Each row comes from the steps of one walk. Every step used is in the known rows, and no mark comes twice. Write the walk behind each row, first mark first.
(in the rows, 128 means zero)
Known rows:
W E Y P R: [183 141 132 158 131 119  69  86  77 147 122 141 116  59 152 108  83]
P R: [175 142 142 142 147 153 107 100  88 103 136 143 109  83 141 101  99]
R E W: [181 136 125 135 126 171  93 112  70 136 122 142 159 100 127 105 112]
W E Y: [181 126 123 154 114 130  81 127  95 132 137 134 132  88 139 113 102]
L R P: [171 153 158 138 128 172  81 101 122 121 114 109 122  97 112  87 153]
E W L R P Y: [160 163 160 183 110 138  49  99  66 132 126 106 134  94 119  83 137]
W E Y P: [187 134 125 144 111 129  73  95  98 151 124 133 130  74 148 111 107]
P R E W: [176 144 133 149 145 161  89 103  49 134 118 151 144  85 131 102  86]
L R E W P Y: [171 145 142 152  99 148  59 112  59 148 127 131 155  99 122  94 124]
R E Y P W: [206 132 131 111 138 130  99  77  83 147 120 126 161  82 128 130  93]
L R E Y: [179 147 151 122 118 176  89 118  98 127 136 116 138  81 105 101 122]
W L R E: [160 146 157 132 130 193  87 101  77 104 119 104 123 104 121  75 152]
W P R: [180 129 131 148 134 125  89  89  84 105 115 150 117  98 159  98 116]
L R E: [169 147 154 116 131 201 100 113  96 119 127 115 129  96 109  87 138]
E W: [173 132 131 149 119 159  96 117  79 122 141 145 136  97 140 105 104]
Y P W: [187 129 142 118 144 145 112  77  91 125 132 129 128  93 144 117  99]
R P Y: [194 161 136 146 122 127  86  95 118 132 126 121 146  90 118 108 135]
E Y P W L R: [170 133 165 141 129 136  80  79  70 116 139 103 113  85 139 103 106]
Y P W L R: [160 134 169 135 141 161  91  74  68 107 131 102 104  98 142  90 121]

Write each row's walk:
[199 134 122 140 128 112  76  91  76 127 105 148 150  85 141 112 109] => W P R E Y
[167 138 163 121 146 174  87  69  60 122 111 100 127 100 128  89 129] => Y P W L R E
[176 154 155 129 115 168  69  76  83 131 116 102 131  75 127  83 143] => W L R E Y P
[177 119 119 154 106 131  77 105  77 125 121 152 144 111 158 104 122] => E W P
[164 129 133 164 120 152  84 105  60 107 133 133 130 105 152  93 119] => E W L
[161 143 150 136 122 196  83 120  68 136 129 126 141  96 111  90 117] => L R E W
[193 147 133 135 143 140  94 102  81 125 125 140 141  72 123 113  91] => P R E Y
[182 134 122 163  97 111  71 108  70 135 139 150 150 100 149 110 110] => E W P Y
[182 151 132 140 142 161  82  72  53 152 107 148 144  72 139  98  93] => Y P R E W
[197 128 136 124 133 119 102  82  93 131 141 128 138  78 142 129  84] => E Y P W
[189 137 127 143 105 115  88 101  98 118 137 139 137  99 146 108 131] => W P Y
[166 129 155 155 145 144  69 112  87 138 106 107 126 113 118 103 116] => L R P W E
[190 150 139 140 132 127  89  74  92 129 133 140 117  54 146 111  89] => E Y P R
[173 149 137 156 141 152  69  62  34 137  99 137 137  80 150  86 107] => Y P R E W L
[198 131 134 125 139 124  87  67  65 131 113 115 155  90 139 117 108] => R E Y P W L
[198 139 126 120 123 150  99 110 102 128 128 131 156  85 120 115 116] => R E Y
[172 135 127 149 125 163  81 101  52 122 112 131 154 108 138  92 127] => R E W L
[173 126 127 169 125 120  72  96  56 122 118 161 130  96 162 102  97] => E W P R
[176 167 161 148 118 151  77 104 114 130 133 107 128  86 104  93 140] => L R P Y
[188 134 126 134 140 139  86  86  76 119  96 147 140 100 145  98 124] => W P R E
[190 137 116 150 103 122  69 105  62 149 121 146 172 104 136 109 118] => R E W P Y
[167 142 135 164 144 152  76  92  30 119 110 139 138  94 141  90 102] => P R E W L
[166 130 139 142 108 168  64 110  66 138 108 134 149 110 130  89 136] => L R E W P
